Known rows, with every step that occurs:
vekora > rano > gufi > zogama > vama: [ 0.74 -2.90  4.99  0.56 -0.31 -2.47  0.38 -3.20 -0.01  0.00 -0.95 -1.87
  1.86 -2.58  2.21 -3.78 -0.81  1.55  0.04  0.81  3.87  2.16]
demor > gufi > zogama > vama > rano: [ 4.34  6.31  0.01  5.02 -2.42  1.52  0.32  2.42  0.16 -1.55 -2.07 -0.06
 -1.62  2.15  0.97  3.77 -0.64  1.87  1.66 -0.73  3.25  3.39]
vekora > rano > sovik > vama > zogama > gufi > demor: [-1.25 -3.15 -2.62 -1.68  3.03 -2.45 -3.13 -3.82  2.28 -5.46 -3.82 -1.63
 -0.67 -1.66  2.07 -3.13  3.99  3.15  1.61 -0.20  0.87 -1.79]
zogama > gufi > demor: [ 0.19  4.79 -2.70  1.34 -1.12  0.13  1.66 -1.07  2.39 -0.48  0.24 -0.70
 -0.19 -0.46 -1.98  0.25  0.44 -2.71 -3.23 -0.04  0.12  3.17]
zogama > gufi: [-2.46  5.17 -0.08 -1.79  0.61  2.14  1.86  2.44 -0.10  0.24  1.22 -1.78
 -0.64  2.38 -2.36  2.74 -1.97 -4.04 -4.35 -0.25 -1.26  1.65]
vekora > rano > sovik > vama: [-2.44 -4.74 -1.37 -4.77  2.49 -0.02 -1.77 -3.62  0.91 -4.49 -3.20 -0.39
 -0.81 -1.76  2.06 -2.01  2.33  3.08  1.05  0.38  1.05 -3.15]
nimop > gufi > zogama > vama: [ 3.16 -5.20  3.50  4.36 -0.29 -0.34 -1.20 -1.92  1.05  5.86 -0.06  1.44
 -1.65  5.40  2.14  4.22 -1.91  2.89 -3.16  1.36  0.35  2.27]
demor > gufi > rano: [ 0.52  3.80  1.35  2.28 -2.57  2.10  2.08  1.90 -2.12  2.02 -1.61  1.67
 -0.25  0.92 -1.45  4.04  3.10 -3.64  3.47  0.71  3.68  4.31]
vekora > rano > sovik > vama > zogama > gufi: [-2.62 -3.05 -1.30 -3.20  3.89 -1.48 -3.10 -2.09  1.09 -5.05 -3.36 -2.17
 -0.87 -0.25  1.90 -1.88  2.93  2.46  1.05 -0.34  0.24 -2.55]
nimop > gufi: [-0.63 -8.97  4.41  0.95  0.47  2.84 -0.13  0.01 -1.69  8.97  0.65  4.00
 -1.53  4.38 -0.30  7.87 -0.83 -2.27 -2.21  1.21 -0.19  2.99]
rano > gufi > demor: [ 0.66 -2.47 -1.18 -0.82 -2.81 -1.21  3.63 -2.46 -1.98  3.65  3.04  1.06
  1.65 -3.01 -1.25 -2.20 -0.79 -1.11  0.50  5.05  4.72  2.91]
vekora > rano > sovik > vama > zogama: [-2.22 -5.50 -0.82 -3.39  3.67 -0.67 -3.43 -2.83  0.82 -4.64 -3.55 -0.13
 -0.78 -1.46  2.29 -2.39  2.98  2.91  2.02  0.33  0.17 -3.37]
zogama > vama > sovik: [ 3.48 -0.92 -1.49 -1.77 -1.80  1.58  0.65  1.55  0.58 -1.52  0.12 -0.08
 -2.77  2.10 -1.26  4.39 -1.96  2.14 -2.61 -3.87 -1.26 -2.35]
sovik > rano: [-2.84  3.59 -0.63 -8.74 -1.14  2.10  0.76  2.54 -0.06 -1.15  1.59  1.59
  0.12 -0.09 -1.71  2.45  0.26 -4.75 -1.00  2.91 -3.57  0.00]
nimop > gufi > zogama: [ 1.85 -7.05  5.11  5.12  0.74  1.12 -2.19 -2.06  0.41  7.37 -0.21  3.62
 -0.52  4.37  2.46  2.97 -1.08 -0.31 -1.69  1.33 -0.31  3.02]
gufi > zogama > vama > sovik > rano > vekora: [ 5.88  3.21 -0.78  2.38 -0.98 -1.83 -1.26 -0.78  2.56 -2.57 -0.26 -1.65
  0.94  0.20  2.63 -3.61 -1.97  3.72 -1.21 -1.20 -1.71 -0.87]
sovik > rano > vekora: [-1.13  3.03 -1.63 -7.34 -0.61 -0.19  2.37  3.23 -1.81  1.25  2.17 -1.42
  2.71 -2.69 -1.63  1.37 -0.54 -2.89 -0.69  3.46 -2.68  1.44]
rano > vekora: [ 0.94 -3.07 -0.14 -0.19  0.76  1.06  3.19  1.41 -3.29  4.93  1.25 -0.27
  3.35 -5.01 -1.11 -0.10 -2.66 -0.16 -1.11  2.47 -0.29  1.24]
sovik > vama: [-2.05  2.97 -4.00 -7.96  1.12  2.69  2.86  0.76 -0.17 -1.63 -1.44  2.17
 -1.57 -0.86 -1.15  2.94  1.53  2.57 -2.48 -2.34 -2.16 -9.08]
gufi > rano: [-3.48 -1.33  2.79  2.22 -0.75  0.80  0.44 -1.98 -0.04  1.74  0.04  2.77
  1.09 -2.76 -1.78 -3.01  2.31 -3.77  1.57 -0.36 -1.05 -0.37]
demor > gufi > rano > sovik: [ 0.05  2.56 -1.58  1.27 -1.89  1.12  0.85  0.84 -2.08 -0.09 -1.15  0.14
 -0.98  2.46 -0.52  2.44  2.95 -1.58  4.47  3.33  4.69  4.16]

Rows:
[ 6.37  7.79 -1.03  1.35 -3.01  0.90  0.28  2.65  0.33 -2.06 -1.90 -0.58
 -1.22  4.03  1.49  4.05  0.59  0.79  1.44  0.04  2.70  3.62] : demor > gufi > zogama > vama > sovik > rano
[ 3.97  3.24 -0.13  2.49 -1.19 -0.33 -0.57 -2.41  3.08 -2.91 -0.54  0.27
 -0.58  0.23  2.23 -3.73 -3.03  4.51 -2.91  1.99 -0.56 -1.86] : gufi > zogama > vama
[ 1.85 -1.94 -0.33 -3.11 -1.55  0.75 -0.73  1.76 -0.63  0.88  1.72  1.54
  0.95  0.66 -0.65  1.08  1.81 -5.55  2.79 -3.71 -1.73  1.62] : vama > sovik > rano > gufi > demor
[-2.79  1.05  2.54  4.29  3.57 -0.72 -3.53  3.09 -0.18  0.33 -0.41 -0.13
  0.20  1.21 -1.80 -0.79  2.10 -4.59  0.87 -0.72 -3.76  0.35] : vama > zogama > gufi > rano
[-2.57 -8.71  1.27  2.61  2.26 -1.80 -2.68 -1.68 -1.01  5.62 -0.28  1.20
 -1.55  5.22  0.43  3.30  3.42  0.76  1.61  0.96 -0.15  0.08] : nimop > gufi > rano > sovik > vama > zogama
[-4.21 -2.78  4.02  6.99  0.68  1.13 -1.25  2.04 -1.54  1.42  2.26  0.68
  0.79 -2.68 -0.80 -1.89 -2.98 -2.34  3.37 -4.89 -0.27  1.16] : vama > rano > gufi > zogama
[ 0.52 -1.76  0.91 -4.64 -0.65  1.80 -0.59  3.45 -1.82  1.24  2.18  0.95
  0.78  1.96 -0.86  2.30  0.74 -6.20  2.17 -3.84 -2.36  0.86] : vama > sovik > rano > gufi
[-2.73 -1.03 -8.44 -8.36  2.09  1.07 -0.23 -1.55 -0.36 -5.11  0.12 -0.35
 -2.71  2.03  0.71 -0.73  0.30  4.88 -0.18  4.31  0.11 -6.97] : rano > sovik > vama
[-3.95  2.53 -2.06 -1.52  1.72  0.45  1.41  1.93 -0.67 -1.73 -0.12 -0.03
 -0.67 -1.84 -0.84  0.62  0.52  2.96  0.97 -7.05 -1.37 -7.72] : sovik > vama > rano > gufi > zogama
[ 0.79 -1.74  0.83 -3.84 -0.21  3.45 -2.16  3.09 -0.05 -0.18  0.50  2.92
 -0.07  1.38 -0.63  2.79  1.46 -6.43  1.76 -5.38 -4.62 -0.23] : vama > sovik > rano
[-0.59  6.22 -1.00 -7.63 -2.48 -2.55  2.16  1.68 -0.73 -1.21  3.54 -3.02
  1.17  1.36 -0.27 -0.85 -1.59 -0.82 -1.08  5.20  0.29  1.00] : sovik > rano > gufi > zogama > vama
[-2.74  5.23  0.35  2.27  0.60 -1.88  2.77  1.39 -0.81  2.04  1.28 -4.66
  2.29 -0.46 -2.66 -1.09  0.13 -3.38 -1.93 -1.29 -0.34  3.03] : zogama > gufi > rano > vekora
[ 0.15  0.42 -0.13  4.28  2.63 -0.48 -3.48  1.70  1.19 -0.35 -0.79  1.22
 -0.25 -0.06 -1.28 -0.45  1.84 -3.19  0.13  0.43 -3.12  1.15] : vama > zogama > gufi > demor
[ 2.05  2.29  0.88  6.17 -0.59 -0.15 -1.95 -1.17  3.24 -3.41 -0.56  0.12
 -0.91 -0.94  1.63 -3.36 -3.11  3.98 -0.95 -2.42 -1.56 -1.72] : gufi > zogama > vama > rano
[-0.01 -5.76  3.79  0.39 -1.02 -1.66  1.01 -4.29 -0.19  1.67 -1.17  0.62
  2.28 -5.31  0.79 -3.02  1.59 -1.07  1.51  0.91  4.32  3.74] : vekora > rano > gufi > demor
[ 1.70  1.57  0.56 -0.67 -1.94 -2.33  2.79 -0.86 -1.74  1.38  3.24 -2.58
  1.10  0.77  0.84 -3.24 -4.20  2.75 -1.68  4.99  4.07  0.69] : rano > gufi > zogama > vama
[-0.91  4.79 -4.91 -3.30  2.98 -0.60 -0.10  1.59  1.24 -3.01 -2.35  0.36
 -1.39  0.07 -1.16  1.67  3.89  2.38 -1.35 -3.27 -3.34 -7.66] : sovik > vama > zogama > gufi > demor
[ 2.81  1.99  0.43  6.89 -0.26 -1.19 -1.21 -0.78  2.37 -2.32 -0.34 -1.32
  0.43 -2.14  1.70 -3.83 -3.45  4.94 -0.85 -2.12 -1.15 -0.97] : gufi > zogama > vama > rano > vekora
[-1.75 -1.92  1.77  3.66 -0.14 -1.44  2.08 -1.19 -1.75  4.01  0.63 -0.23
  3.76 -5.33 -1.63 -4.03  1.50 -1.94  1.91  0.25 -0.19  1.09] : gufi > rano > vekora
[ 0.35 -0.24  2.15  0.20 -0.85 -0.80  1.80 -1.04 -2.33  2.91  3.16 -0.28
  2.22 -0.24  1.17 -4.37 -3.33 -0.52 -0.17  4.99  3.37  1.45] : rano > gufi > zogama
[ 1.71  1.49 -1.19  5.51 -0.07 -0.81 -2.85 -1.89  3.24 -4.92 -0.27 -0.88
 -1.42  0.15  2.30 -4.50 -3.16  5.30 -0.31 -0.56 -0.88 -1.79] : gufi > zogama > vama > rano > sovik
[-0.53  0.12 -1.77  2.28 -2.67 -1.25  2.14  1.16  0.13 -1.40  1.84 -2.19
 -2.18 -1.67 -2.78  2.59 -2.96  3.88 -0.87 -2.96  1.52 -0.23] : zogama > vama > rano > gufi > demor
